Known rows, with every step that occurs
kapul/vogi/nunod/soduv/vikek/biluk: [ -7.2  -3.0 -14.1  10.9  19.8   2.7   7.7  10.3  21.0 -23.7  -0.4  -2.6
  73.0   9.3  27.4   6.6 -20.3  -2.4  -9.0  -7.5  18.2   3.2  -7.8 -12.6
  26.4]
nunod/boduf/roba: [ -6.0  19.8   4.2 -12.0  -3.4  -4.7  -5.1   2.4   9.9 -11.0  -2.0   7.3
 -21.0 -43.0   0.3   0.7  13.8  -4.2 -13.9 -17.5  11.9 -10.5  -5.5  -5.5
  -3.2]
givo/vikek/roten/nunod: [  4.1  17.3  -1.9  36.4   2.0  -5.2  -3.9   5.9  23.7 -29.6  -4.1   9.6
  11.3   7.9  14.7   5.2 -14.7  -0.5  -0.2 -28.3 -19.6 -12.5 -11.8 -12.8
  16.5]
roten/nunod/soduv: [-10.7  -7.6  -7.0  -7.7   2.0  -9.4  -2.3  13.3   7.2 -18.5  -1.5  -9.3
  23.6   1.8  20.0  10.3  -8.2   1.3 -13.2  -0.7   5.6   5.0  -7.8 -13.1
  15.5]
soduv/vikek/biluk/nunod/boduf/roba: [  2.9  -2.1  -5.5  -6.7  -6.3  -8.2   4.0 -10.8  21.6 -48.1  -2.3  12.1
  33.4 -30.7  -1.7  28.2 -22.7  -2.2  -5.1 -28.0  27.3  -8.4  -1.9  -6.2
   5.2]
kapul/vogi/nunod: [-10.9  13.6  -2.5  24.7  21.1  12.6  -1.1  11.9  -8.9  10.4   4.6  -2.7
   1.9  11.5   4.9 -17.3   7.6  -2.8  -7.3   2.5  -7.1  -5.0  -2.0   6.3
  16.1]
biluk/nunod: [ -2.7 -18.5  -3.0   7.6  -5.6   1.1   5.2  -9.8  -7.7 -13.0   6.1  -1.8
   5.6  18.5 -13.2  10.7  -9.2   5.2   6.5   1.5   0.4   1.6   1.9   3.1
   3.9]
vikek/biluk/nunod: [ -0.7 -20.5  -9.4   3.1   2.8  -1.8   8.6 -11.2  -1.7 -22.9   2.3   7.7
  36.8   9.8  -2.5  14.7 -18.3   3.9   8.8  -1.1   8.7  -0.2   6.2  -3.6
   5.4]
boduf/roba: [ -4.3  10.5   7.8   3.3  -7.0  -6.0  -0.2   6.2  -6.3  -8.4   3.8  -9.2
 -16.6 -21.5   0.9  -2.9  10.3   1.4 -15.8  -5.5   7.3  -8.7 -12.7   8.0
   0.5]
kapul/vogi/vikek/roten/nunod: [ -8.2  26.7  -8.9  40.9  28.0   9.4  -1.2  35.1  -4.6  -2.4   1.0  -4.1
   4.4   8.5  19.3 -11.9  -6.4  -3.0 -13.4 -15.6 -17.8 -12.9   3.2   4.4
  28.1]
biluk/nunod/givo: [-15.0 -19.7 -14.9 -10.8  -8.6  -3.4   0.6  -2.0  -6.6 -16.7   9.0  -1.2
  22.6  17.7   2.4  28.2 -10.9   6.6  12.5   1.8   8.7   4.1  -1.4   3.2
   2.6]
givo/nunod/boduf/roba: [ -2.4  20.6  -3.8  -6.6  -8.3  -3.5  -7.2  -3.9  29.1 -25.4  -3.3  16.0
 -22.2 -42.4   4.2   3.1  13.5  -2.4 -15.1 -29.7  14.4 -10.6 -21.8 -14.1
  -7.6]
vogi/nunod/givo: [ -9.0   6.7 -14.8  -0.8   2.0   1.0 -14.7  15.1   1.3  -0.6   4.9  -1.2
  27.5   1.6  14.8   1.5   6.5  -0.6   1.2  -0.2  -9.8  -3.2  -2.6  -4.5
   4.0]
kapul/vogi/nunod/soduv: [-18.9   0.9  -6.8  15.0  19.4   8.7   3.4  16.4   0.9   1.5   5.9  -6.3
  26.0  12.1  14.6 -10.2   4.1   0.4 -12.9   4.8   5.9  -0.6  -9.4 -10.1
  22.2]
vogi/nunod/givo/vikek/biluk: [-12.3   5.4 -19.8  11.4   7.9  -3.2  -5.1   2.9  23.0 -26.6  -7.3  16.0
  61.3   5.3  27.3   9.6  -9.8   0.1   7.3 -14.6  -2.5  -8.5 -13.4 -19.3
   5.7]
roten/nunod: [-3.8  3.8 -1.2  2.3  3.7 -5.0 -6.0  8.9 -1.4 -7.5 -2.6 -5.5 -1.1 -0.9
 10.4  6.0 -3.8 -2.3 -7.5 -2.1 -8.5 -0.4  0.7  1.0 10.1]
givo/vikek/vogi/nunod/boduf: [  9.1  14.1  -2.1  23.4   3.5   2.0  -2.1  -7.6  43.7 -12.5 -12.7  29.1
  11.8  -4.5 -10.8 -20.6  -9.4  -0.9   7.0 -27.5 -27.8  -8.4  14.3 -26.1
  10.9]
vogi/vikek/biluk: [ -1.2   1.3 -12.0  13.5  17.6   1.4   6.8   9.3   3.7  -3.7 -10.0   5.1
  36.1 -10.6   9.7  -7.5  -6.8  -1.4  -2.6  -4.4   0.0  -6.4   6.8  -6.0
   3.5]
vogi/nunod/givo/vikek: [-14.0   7.8 -13.7  17.6  -1.6   1.0 -12.1   4.1  18.4 -14.4  -2.6   6.0
  32.6  13.3  16.2   4.1  -2.3   0.5   7.9 -14.3  -8.6  -6.5 -17.3 -11.4
   6.6]
soduv/vikek/vogi/nunod: [ 22.5   7.8  -1.8  25.5  -3.6  -0.5  -3.8   1.4  27.8  -7.8  -3.9  -0.1
  26.2  11.7 -13.0 -12.7 -18.8   3.6   2.7 -11.5 -25.5  -1.9  11.7  -0.8
  13.4]
biluk/vikek/roten: [ 10.6  -1.3   0.3  17.7   0.9   1.3 -10.2  -2.1   6.5 -18.2  15.2  -1.4
  11.7  13.1  -9.6  15.7 -20.5   1.8   5.8  -0.8  -2.1   0.2  -0.9  -3.3
   5.3]
kapul/vogi: [-12.7   3.1  -0.6   7.7  14.4   7.3   8.7   5.1  -8.9   6.7   4.5  -1.5
  -7.0   9.6   5.2  -3.2  -1.4  -2.4  -2.2   0.8  10.3   1.4  -2.0  10.1
  11.6]
vogi/vikek: [ -2.1   5.1  -6.8  17.6   9.4   6.1   1.3  11.8  -2.6   9.7  -4.4  -5.5
   5.3  -1.2  -0.6 -10.5   0.1  -0.2  -4.3  -2.4  -7.1  -4.8   2.7   2.0
   3.9]
vogi/nunod/soduv/vikek/roten: [ 12.4   8.6  -7.3  21.6  -0.8  -0.2  -8.1  15.3  35.8 -28.7   5.6  -0.9
  57.9   7.9  12.1   2.6 -11.8   2.2  -6.6 -21.4  -9.2  -4.3 -11.9 -23.0
  17.0]
roten/nunod/boduf: [ -5.1  12.3  -5.2 -14.6   6.4  -3.2 -10.1   7.9  13.0 -12.0  -6.1   9.0
  -4.0 -22.1   9.4   6.8  -0.6  -8.6  -6.4 -12.7  -3.7  -0.8  11.6 -11.3
   8.3]

Rows
[ -8.7   3.4  -9.5   9.3   9.4   0.5   5.1   3.8   3.5 -25.0  -5.3  13.3
  21.6 -33.9  -1.1   2.7  -4.6  -0.9  -9.1 -22.9  13.0 -14.3   5.7  -7.0
   5.7]
vogi/vikek/biluk/nunod/boduf/roba
[ 17.3  16.7  -2.0  19.3  -2.7  -5.5 -12.3  13.1  22.7 -29.0  -0.7  -3.9
  25.2   5.5  12.9  16.2 -22.7  -3.4  -2.8 -23.1 -13.1  -6.5  -1.6  -2.4
  17.3]
soduv/vikek/roten/nunod
[ -8.1  -3.2  -3.4  -9.6   0.6  -5.9   7.6  -9.5   6.7 -34.4   1.5  16.5
  18.5 -33.9   0.2  14.7  -5.6  -0.6  -6.4 -19.8  21.4  -7.5   4.7  -7.3
   2.7]
vikek/biluk/nunod/boduf/roba
[ -5.9  16.0 -13.3  -0.9   2.2  -7.5 -15.0  24.5   4.2 -23.2   3.9   1.0
  24.5   4.2  29.8  18.2  -7.4   0.0   2.0 -14.1 -12.6  -7.0  -0.4  -7.3
  10.2]
vikek/roten/nunod/givo
[ -1.2  -0.9 -10.0   3.1 -10.1 -11.4   4.3  -7.8  27.1 -19.9  -7.7  13.3
  20.3  16.9  10.7   7.7 -21.2   8.0  16.2 -17.7  -9.2   0.1   1.4 -12.2
   5.0]
nunod/givo/vikek/vogi
[ 12.0   9.3   1.3  23.7   4.0   3.3  -3.7   4.0  11.8   5.1  -2.1   4.8
  11.1   6.1 -11.1 -27.2  -2.5   4.3   0.0  -1.0 -30.6  -3.5  15.5  -3.9
  11.2]
vikek/vogi/nunod
[  5.1 -17.0 -12.0 -13.9  -1.6 -10.2   9.0  -3.4  32.4 -37.3  -4.7   1.0
  69.5   0.9  19.8  25.1 -27.2   2.3  -0.7  -9.9  24.7   6.1  -8.3 -21.1
   7.2]
nunod/soduv/vikek/biluk
[-15.1  12.6 -13.5  30.6  26.1   4.0   3.9  36.9   1.3 -13.9   1.6  -6.8
  26.8  11.7  27.4  -4.8 -10.0   0.6 -15.9 -15.3  -5.0  -6.4  -5.2 -10.1
  33.3]
kapul/vogi/vikek/roten/nunod/soduv
[  9.8 -16.0 -21.9  -7.1  -4.9  -9.1   9.3 -11.4  49.6 -49.8  -5.5   6.1
  67.6  -0.5  24.9  29.7 -26.8   3.3  -1.7 -22.4  26.8   7.1 -24.6 -30.0
   4.1]
givo/nunod/soduv/vikek/biluk
[ -9.5  24.7   3.2  -8.2   0.6  -8.6  -9.8  14.5   5.6 -18.9  -4.2  -0.2
 -22.2 -45.0  11.2   5.1   7.8  -7.6 -22.1 -19.5   3.6 -10.3  -1.9   0.2
  10.3]
roten/nunod/boduf/roba
[-15.5  24.9 -14.2  38.6  15.9   7.7  -7.0  18.8  17.2 -17.6   5.9  13.4
  34.3  23.5  26.6  -1.9  -4.9   0.0   7.1 -24.7 -10.1 -15.7 -15.9 -10.3
  22.1]
kapul/vogi/nunod/givo/vikek/roten
[  9.6 -21.7 -10.0   3.8  -1.7  -3.4   9.4 -15.5  14.1 -34.8   1.1   4.8
  54.2  13.7  -1.7  28.8 -34.7   2.0   9.5  -8.8  14.7   1.7   1.5  -1.6
   6.8]
soduv/vikek/biluk/nunod
[  6.5  18.2   0.1  17.2   5.3  -3.7  -8.8  17.3   7.2 -17.0   1.7  -0.6
   4.6   0.3  15.5   1.7  -6.1  -2.9  -5.9 -13.0 -18.8  -5.5   1.5  -5.1
  14.5]
vikek/roten/nunod
[ 10.2 -20.6  -8.9  14.1 -12.7  -3.2   4.5  -4.0  26.5 -42.8  10.2  -2.6
  53.7  26.0   0.3  28.4 -32.2   8.7   5.7 -19.4   9.2   3.5 -10.6 -14.6
  15.3]
biluk/nunod/soduv/vikek/roten
[ -5.6  10.4 -11.5  12.0  -4.5  -5.1  -5.1   4.2  24.6 -27.8  -0.2  16.2
  30.3  13.2  21.3  15.5 -12.6   3.3  14.2 -28.1  -5.2  -8.0 -14.2 -16.5
   5.4]
nunod/givo/vikek/roten
[ -5.1   2.7 -13.0   6.8  -6.3 -16.5  -2.3   4.4  24.4 -26.5  -9.7   7.2
  17.8  15.7  16.3  12.0 -24.5   6.1   6.7 -18.0 -15.4  -0.4   1.2  -8.4
  15.7]
roten/nunod/givo/vikek/vogi
[-13.1   9.0  -8.4  24.1  23.1  12.8   7.7  16.9 -12.6  15.6  -0.2  -3.5
  -1.2   6.4   6.3 -12.5   0.3  -1.3  -7.5  -1.7   1.7  -4.6   0.9  11.7
  13.8]
kapul/vogi/vikek
[ 13.1  -1.2  -4.7   5.6  -7.4  -4.0   1.2   6.9  32.6 -33.5   4.3   1.2
  46.4   8.5  12.1  16.8 -21.7   4.3   0.6 -21.8   9.1   0.3 -11.5 -20.7
  12.4]
nunod/soduv/vikek/roten
[  1.0 -12.8 -14.2 -10.9   3.3 -15.2   3.4   9.1  26.4 -44.8  -7.2  -6.7
  70.7  -2.3  31.0  30.2 -30.7  -0.3  -9.3 -14.5  16.7   6.9  -8.4 -18.8
  18.0]
roten/nunod/soduv/vikek/biluk
[ -1.7   3.9  -5.9  22.9   0.7 -10.1  -1.2   9.2  31.5 -40.2  -4.8   6.1
  33.3  11.4  23.8  11.7 -18.7   2.1  -3.7 -29.1  -5.5  -3.6 -19.1 -29.0
  22.9]
givo/vikek/roten/nunod/soduv
[-17.9   4.1 -14.4   1.9  -4.3 -10.7  -8.4   7.1  15.8 -26.1  -7.7   1.4
  22.5  11.5  26.1  23.6 -14.7  -0.5   4.3 -14.5  -2.5  -4.2 -17.9  -9.1
  10.9]
roten/nunod/givo/vikek
[ -8.4 -36.3 -13.3   8.8  -0.9  -7.2  19.9 -20.1  24.4 -46.8  -2.9  14.3
  65.5  20.1   8.1  26.7 -31.1   8.3   7.8 -15.1  19.9   3.2 -12.7 -27.9
  11.3]
givo/vikek/biluk/nunod/soduv
[ -2.2 -17.8 -14.3  19.2  11.2   4.0   8.9  -0.1  -3.9 -13.4  -2.4   3.5
  41.4   7.2  -3.9   2.4 -16.7   3.5   4.3  -4.2   1.6  -3.4   9.8  -2.4
   7.3]
vogi/vikek/biluk/nunod
[ 18.0  15.9  -4.3   5.9  -0.1   1.8  -6.0  -1.8  43.4 -10.2  -8.4  14.6
  23.2 -10.8 -10.5 -12.2 -17.4  -2.0   5.3 -22.5 -22.3  -1.4  22.2 -13.7
  12.1]
soduv/vikek/vogi/nunod/boduf
[ 13.6 -16.0  -4.0  -3.1 -10.9 -10.4   9.5  -4.8  33.5 -25.8  -2.4  -0.2
  37.3  14.4   0.8   9.0 -28.6   9.9   1.4 -13.2   3.6  10.3   4.7 -13.1
  11.7]
nunod/soduv/vikek/vogi
[ -7.2  -8.5 -15.2  19.8  -9.0  -2.3  -2.3  -4.7  18.5 -39.2   8.2  13.8
  35.0  30.6   7.8  26.4 -23.4   7.4  19.7 -25.1  -0.3  -7.2 -12.0 -13.6
   8.6]
biluk/nunod/givo/vikek/roten
[-12.6  21.6  -7.6   5.9  24.0  14.3  -3.8  11.3   6.5   7.4   1.7  13.8
   0.9 -11.3   5.6 -15.9   8.3  -9.4  -6.4  -9.7  -2.4  -4.6   8.4  -5.9
  15.6]
kapul/vogi/nunod/boduf
[-18.1 -21.0 -16.4   8.2 -13.4  -4.6   2.0 -11.7  10.8 -30.2   3.2   7.5
  31.3  28.8   5.3  30.9 -20.6   6.9  19.3 -12.9   7.8  -1.2 -13.5  -6.4
   4.7]
biluk/nunod/givo/vikek
[ -3.5   8.4 -12.2  25.0  13.5  -0.4  -5.1  31.6  10.8 -18.1  -1.9  -6.7
  36.2  -0.3  22.1  -1.4  -8.7   2.4 -13.6 -16.5 -13.1  -7.1  -2.3 -19.2
  22.8]
vogi/vikek/roten/nunod/soduv
[ 11.0   0.6  -2.0   7.7   5.5   2.9 -14.3 -10.5  24.1  -9.7   3.7   9.1
  11.8  -2.6 -22.6  -5.0 -17.7  -0.5   1.8  -0.8 -19.3   2.0  23.8 -14.0
   8.9]
biluk/vikek/vogi/nunod/boduf
[  2.8  24.0  -5.1  18.1   5.7  -4.0  -9.3   4.7  39.1 -33.8  -9.3  26.3
   6.1  -9.7  15.7   7.4 -12.4  -6.8   1.5 -38.9 -15.1 -12.7  -1.2 -27.4
  15.8]
givo/vikek/roten/nunod/boduf
[  0.3 -34.8  -9.7  -3.3 -13.9  -5.5   7.5 -10.1  18.0 -34.1   6.7  -9.3
  46.9  24.4  -4.4  31.1 -29.7   8.4   3.0  -8.0  20.1  10.8 -10.5  -8.6
  10.3]
biluk/nunod/soduv/vikek
[  9.7   5.6 -11.9   8.6  -8.5  -5.8 -10.7   8.6  27.0 -13.4  -1.2  -1.2
  44.8  15.4   5.1   3.7 -20.0   5.2   8.3 -12.8 -19.4   0.8   7.8  -3.7
  12.3]
soduv/vikek/vogi/nunod/givo
[  9.7   6.0   1.8  39.6   1.0   0.3   0.9  -6.4  27.7  -8.4  -8.6  11.5
  12.4  15.5 -10.2 -24.0 -12.1   4.9   6.2 -15.9 -31.3  -6.7   3.3 -12.1
  13.1]
givo/vikek/vogi/nunod
[  1.3  30.8 -11.1  16.9  17.3   5.0 -12.9  27.3  18.0 -11.8  -7.7  14.1
   8.3 -22.1  12.1  -6.7  -1.8  -6.7  -7.0 -27.6 -20.2 -13.6  14.0 -17.1
  15.6]
vogi/vikek/roten/nunod/boduf
